What can hang from each mark:
J_585: J_54
J_839: J_54 J_302 J_560
J_292: J_987
J_463: J_292
J_302: J_776 J_839
J_54: J_585 J_776 J_839
J_987: J_292 J_560
J_560: J_839 J_987
J_776: J_54

Every row comes from one small tree of marks. The marks that hang from a mark follow it in brackets, in the order of their numbers. Every link used is in the known rows. Which tree was each row made from?
Known rows:
J_302(J_776(J_54) J_839): [ -2.8  -5.0  10.5  -2.9  18.4 -21.5  10.3  33.5  18.3 -18.3  26.6  -2.1
   8.6  13.9  23.0 -39.0 -16.8   2.6  -9.4  -3.7 -26.8   1.8  -3.0  15.1]
J_987(J_292): [ 12.3  -4.0   2.9 -24.0   0.4 -27.4  -2.8  13.5  19.1   1.7  -3.4   7.4
  -9.1   6.8   4.9  -6.4 -11.0  -4.3 -23.8   3.4 -19.2  -9.9  -9.5  15.7]
J_839(J_54(J_585 J_776) J_302 J_560): [-16.3  23.6  -8.4  -0.7 -22.9  43.7 -15.8 -14.9 -11.1  -6.0   2.8  -0.1
  -5.6 -15.7  -4.0  21.4  14.6  12.0  46.4  15.6  -7.4 -13.0   0.9 -31.1]
J_776(J_54): [ -2.6  -0.3   6.4  -0.1  -4.4  -4.6  -3.6  20.8  29.9 -10.0  12.2 -10.9
  11.2   3.0  16.8 -23.7 -32.8   7.5  -8.6  -3.2 -33.5 -16.2  -7.0   5.0]
J_292(J_987(J_560(J_839))): [  2.5 -10.1   9.7   7.2   9.6  -6.8   7.5  29.0  -0.4  19.8 -15.9 -10.8
   6.3 -24.1  -1.9  -0.8  -3.3  -7.3 -36.0  -6.6   6.2   6.9   1.0  16.5]
J_585(J_54(J_776 J_839(J_560))): [-12.9   5.7 -15.3   4.0  -9.2  -3.8  -3.5 -19.7  10.4  -4.7   9.2 -18.9
   5.8  15.2   9.2 -25.7 -11.4   0.1  14.6 -12.1 -15.3  26.9 -10.4 -21.9]
J_839(J_302): [11.2  6.0  1.4  0.6  1.9 19.0  3.8 22.9 15.3 -5.6  2.9 -2.7 -1.2 -5.6
 12.9 -5.0 -3.3  6.8 -6.8  4.2 -8.9  6.9 -8.7 12.5]
J_839(J_54(J_585) J_302 J_560(J_987(J_292))): [ -1.2   5.8 -10.9   2.2 -24.1  44.2  -4.6 -14.9 -13.6   1.4 -10.9  15.7
 -13.5  -6.5 -15.2  35.9   4.7   7.2  37.4   9.0  14.5 -15.0  13.2  -2.8]
J_292(J_987(J_560)): [  1.9 -13.3   8.0  -0.7   8.1  -7.8   3.0  43.5   6.0  22.3 -15.4  -8.2
  -1.1 -26.4   1.8  -5.2  -5.7 -10.7 -21.7  -0.1  -3.3   7.9   0.0  14.0]
J_54(J_585 J_776 J_839): [-16.0  10.6 -11.1  -8.9   5.5 -24.6 -23.4 -18.9   3.8   0.4   8.1 -13.7
  12.7  -3.2  21.3 -19.5  25.0 -12.9  27.7   5.4 -19.2   9.9  -9.0 -56.7]
J_54(J_585 J_776 J_839(J_302 J_560(J_987(J_292)))): [-10.9   5.4 -15.8  -3.7   1.6  14.9  -9.0 -38.0 -21.8  -0.5  -4.8   7.8
   3.0  -1.6   1.2  13.1  29.7  -9.8  38.8   6.3   5.9  13.5   3.0 -57.8]
J_560(J_987): [ 13.1 -20.9   9.6   2.6   7.5 -10.7   5.9  24.8   5.7  20.9  -5.9  -6.7
   5.9  -6.1   8.6  -8.4  -9.7 -12.4  -4.2  -7.3   3.1  12.1  -2.5  16.2]
J_987(J_292 J_560): [  3.7  -7.5  10.2 -15.9   0.4 -35.1   1.8   7.1   2.0   6.9 -17.0   9.3
 -11.8  10.5  -2.0   4.2 -12.1  -6.5 -34.7   3.7  -3.3 -13.2   0.0  26.7]
J_463(J_292): [ 13.2  -7.8  -4.6  -8.6  10.3  -5.8 -12.6  15.1  34.9   7.2   6.1  -2.8
  -7.4   4.2  14.2  -5.3 -12.8  -4.1  -2.4   3.0 -23.6   0.1  -8.6  15.3]
J_463(J_292(J_987(J_560(J_839(J_54))))): [  5.7 -13.7  -3.1  -0.3   4.7  -2.9 -10.0  13.6  19.9  19.2  -8.8   0.6
  -5.8  -9.5  -4.6   9.4  -9.2  -0.7  -3.0  -2.4   0.4  -2.1   3.4  12.2]
J_987(J_560(J_839(J_54(J_776) J_302))): [ -6.7   5.3  13.3   7.7  -7.6  -3.6   2.9 -11.2 -12.6   3.1  -9.0  -5.6
   7.4   1.2  -3.5   8.4   0.1  12.9 -10.5  -2.5  16.9  -6.6   0.5   3.2]
J_585(J_54(J_776 J_839(J_302 J_560(J_987(J_292))))): [ -6.3  -1.7 -18.2   1.6  -9.5   4.3   4.0 -26.2   2.1  -4.4  -1.6  -2.3
  -2.0  19.5  -3.2  -8.1  -8.5   0.2  23.1 -11.5   0.7  32.8  -4.1 -29.2]
J_302(J_776(J_54)): [  4.9  -4.6   9.9 -10.1   4.2 -22.4  -0.9  32.0  18.4  -6.9  27.5  -6.3
  -1.3   3.2   1.4 -36.0 -18.6  -0.9   5.3   0.7 -25.8  -8.3 -10.6   6.7]
J_839(J_54(J_776)): [ -6.8   2.1   7.3 -17.4 -15.5 -19.3 -16.9   8.0  13.1  10.1   7.6  -7.6
   3.1  -4.0   5.7 -14.0  -3.8   6.9  28.0   1.6 -15.9 -11.1 -10.4 -16.9]
J_463(J_292(J_987(J_560(J_839)))): [  8.6 -15.0  -1.6   0.9  14.7  -4.3  -4.8  18.1  19.0  18.8 -10.6  -2.4
  -4.4 -11.5  -0.3   7.4  -8.0  -6.9 -18.1  -2.2  -3.9   5.9   0.8  13.2]
J_776(J_54(J_585 J_839(J_302 J_560))): [-13.3  16.3 -15.3  14.6  -8.5  34.4  -8.6 -17.2  11.1 -24.6  13.4  -4.2
  11.8   4.8  16.1  -7.2  -9.3  10.0  19.2   1.9 -18.9 -12.6   3.7 -19.4]

Which tree is each row?
[ -9.2   9.2   5.4  -8.9 -11.4 -20.2  -4.2 -26.7 -12.5  -4.1 -19.1   9.7
  -5.1   8.1 -13.9  25.1   6.3   6.4 -12.7   5.8  12.0 -17.8   5.2 -10.7] -> J_987(J_292 J_560(J_839(J_54(J_585 J_776) J_302)))
[-18.5  13.5 -12.7  -3.7   1.0   1.6 -19.6 -30.7 -11.0  -0.5   8.2 -11.1
   9.7  -5.4  15.1  -7.9  25.8 -10.9  28.1   6.4 -14.9   4.4  -5.2 -49.0] -> J_54(J_585 J_776 J_839(J_560))
[  8.4 -18.0   8.0  -7.0  21.1  -9.5  20.3  18.3 -12.9   1.3   9.7  12.4
  -5.6   9.8   5.0 -11.4   3.4  -9.6 -11.8  -3.9   2.4  11.8   3.3  31.6] -> J_302(J_776 J_839(J_560(J_987(J_292))))
[ -2.5  16.6 -19.1   7.0   2.4  29.6  -7.8 -16.3 -10.5 -14.8  17.3   0.2
  -3.9  -1.3   5.6  -4.3  27.7  -2.8  29.0   9.2   2.9   7.4   0.1 -11.5] -> J_54(J_585 J_839(J_302(J_776) J_560))
[ -3.5   9.1   3.3  -3.9 -13.2 -12.0  -0.2 -21.6  -8.5  -6.2 -18.5  11.5
  -6.7  10.4 -12.3  25.4   1.1   8.0 -21.2   4.8  16.2 -21.1   7.9   9.7] -> J_987(J_292 J_560(J_839(J_54(J_585) J_302)))
[ -3.0  -1.1 -16.8   3.5   0.4   7.3  -9.0 -27.8 -10.1   3.3  -3.1   2.4
   2.5   3.6   7.9   3.9  14.5 -13.1  14.2   0.1   5.5   2.2   6.7  -9.1] -> J_54(J_585 J_839(J_560(J_987(J_292))))
[ 16.5 -10.2   4.2   6.6   6.2  37.3  16.7  15.9 -21.5   7.2   7.8   7.6
 -11.6  -9.2 -13.1   5.5   6.3  -2.9  15.2   1.9  16.9  14.0  -0.4  18.9] -> J_839(J_302(J_776) J_560(J_987))
[  2.6  -1.3 -22.0  10.6 -11.1  17.1   9.3 -19.8   9.1  -8.7  -1.2  -0.4
  -4.8  23.2  -0.6  -6.5 -16.4   4.0   9.7 -13.9   7.0  28.8   0.6   4.4] -> J_585(J_54(J_839(J_302 J_560(J_987(J_292)))))
[ -1.2   7.2   4.9  -7.7  -9.2 -20.8   0.7 -16.4 -13.2  -5.7 -10.7  13.4
 -11.8  11.2 -20.7  18.9   6.6   5.0 -13.5   5.5  18.4 -18.2   6.5  10.3] -> J_987(J_292 J_560(J_839(J_54(J_585) J_302(J_776))))
[  3.0   2.6 -17.9   2.2   4.3  19.6  -2.9 -22.0 -18.4  -5.1   6.0  11.9
  -8.1   3.1  -5.6   6.3  26.9  -9.7  32.3   5.5  15.8  11.1   6.5 -15.6] -> J_54(J_585 J_839(J_302(J_776) J_560(J_987(J_292))))
[ 22.9 -15.3  10.0  -3.2  10.6 -10.5  19.3  -1.4 -12.4   5.4  -5.0  13.0
  -1.4   5.7 -18.5   8.3   5.2  -4.0 -15.8  -8.5  27.3  12.3  -1.1  10.5] -> J_560(J_839(J_302(J_776)) J_987(J_292))
[ -1.6   5.0  11.3  14.3  -8.5   4.3   5.3  -6.5  -8.2   0.1  -9.0  -4.8
   5.9   3.6  -1.9   9.7  -4.1  14.8 -19.8  -4.4  20.9  -9.1   3.7  24.4] -> J_987(J_560(J_839(J_54 J_302)))
[ -3.2   0.5   3.1   6.0   0.9   2.7   0.2  24.3  -7.8  10.8  -8.8  -5.2
  -3.0 -26.7 -14.8   6.6  11.1  -2.9  -1.9   2.3  13.5   3.2   5.5   0.2] -> J_292(J_987(J_560(J_839(J_54(J_585) J_302(J_776)))))
[  0.6 -13.6  -1.0  -6.6   5.4 -11.0 -13.3   8.8  15.7  21.4  -9.0  -0.8
  -4.0 -11.5  -6.0   8.4  -3.6  -2.4   5.8  -1.1  -3.4   0.9   1.0  -9.6] -> J_463(J_292(J_987(J_560(J_839(J_54(J_776))))))
[ -0.8  20.9  -3.1  11.6 -12.8  19.6  -5.5 -11.8   5.8 -11.3   1.8  -8.1
   9.8  -5.2   3.1  11.2   6.5  15.9   0.9   0.9   5.3 -10.6  -1.1   0.4] -> J_560(J_839(J_54(J_585) J_302))
[  2.5  17.9  -1.0   5.4  -8.7   9.3  -4.8  -4.7  -0.5 -11.3  12.7  -5.9
   2.3  -4.2  -6.4   2.3  13.5  11.3  10.9   2.6   8.1  -7.2  -3.2   0.6] -> J_560(J_839(J_54(J_585) J_302(J_776)))
[ 11.9  -8.0   5.4   2.1   6.2  -6.4  13.3  -7.4  -8.0  -5.6  -3.1   9.9
   2.8   5.3 -16.8  10.7  -0.1  -3.2  -6.7  -5.6  15.3   2.6   4.6  -7.3] -> J_560(J_839(J_302(J_776(J_54(J_585)))) J_987(J_292))
[  6.9 -16.3   1.6 -11.1   4.1 -17.1   3.2   1.6   1.0  -3.0  22.0  10.3
  -3.7  15.6  -8.8 -26.1 -11.8  -3.1  17.6  -6.3  -3.4  -3.5  -1.9   1.4] -> J_302(J_776(J_54(J_839(J_560(J_987(J_292))))))
[-11.9  -1.0   5.6   2.2  -1.2 -11.8  -6.7  15.0  -6.1  19.3 -16.4 -11.8
   7.3 -29.4  -6.6   5.8   8.7  -6.7  -6.0   0.0   2.7  -0.2   3.2 -17.8] -> J_292(J_987(J_560(J_839(J_54(J_585 J_776)))))
[  5.4   7.2   1.0   3.8  -2.4  41.4   9.6  14.1  -2.7 -15.3  21.1   4.0
  -8.2  -3.4  -7.3  -5.1  -8.4  11.5  10.9   5.7 -10.1  -6.3  -4.6  12.4] -> J_839(J_302(J_776(J_54)) J_560)
[-12.7  12.3   8.9  10.6  -8.7  -2.1  -3.5 -15.2 -13.4   0.0 -10.5  -8.5
   7.1  -3.7  -1.8  14.8   7.3   7.9  -5.1   2.7  12.9  -8.8   3.3  -8.3] -> J_987(J_560(J_839(J_54(J_585 J_776) J_302)))
[  4.9  -4.6  12.6  -7.0   2.4 -33.2   8.1 -10.1  -6.3   3.2 -17.7   5.0
  -1.7  13.3  -6.3   9.1  -8.6  -1.0 -53.4  -3.7   8.6 -13.9   0.5  27.7] -> J_987(J_292 J_560(J_839))
[ -7.6  -7.8   1.9   0.5  14.4  -3.2  12.2  10.8  -5.4 -14.8  13.2   9.7
   1.1  10.1   7.6 -10.0  -6.8  -7.7   1.8  -0.1 -14.7  -4.1  10.2   4.5] -> J_302(J_776(J_54(J_585)) J_839(J_560(J_987(J_292))))
[ 20.2 -12.6   7.3   2.9   6.4  -0.6  17.9  -7.7  -6.4   5.5 -15.0  10.1
   5.7   5.1  -8.7  16.6  -2.1   0.7 -25.4 -10.9  24.1   9.9   1.3  11.3] -> J_560(J_839(J_302) J_987(J_292))
[-13.1   6.5   1.0   6.6  13.3   6.8   7.3  16.4   2.4 -22.4  24.4  -2.7
   5.2   5.5  18.6 -21.1  -6.1  -0.6  -2.4   3.9 -28.2  -7.3   3.5   8.3] -> J_302(J_776(J_54(J_585)) J_839(J_560))
[  2.6   3.9  12.6  15.9   4.3   3.0  11.5   0.2  -8.6  -0.3 -10.5  -7.3
   8.2   1.1   3.2   7.0  -2.3   6.2 -39.7  -3.3  15.6   0.3  -0.2  25.7] -> J_987(J_560(J_839(J_302)))
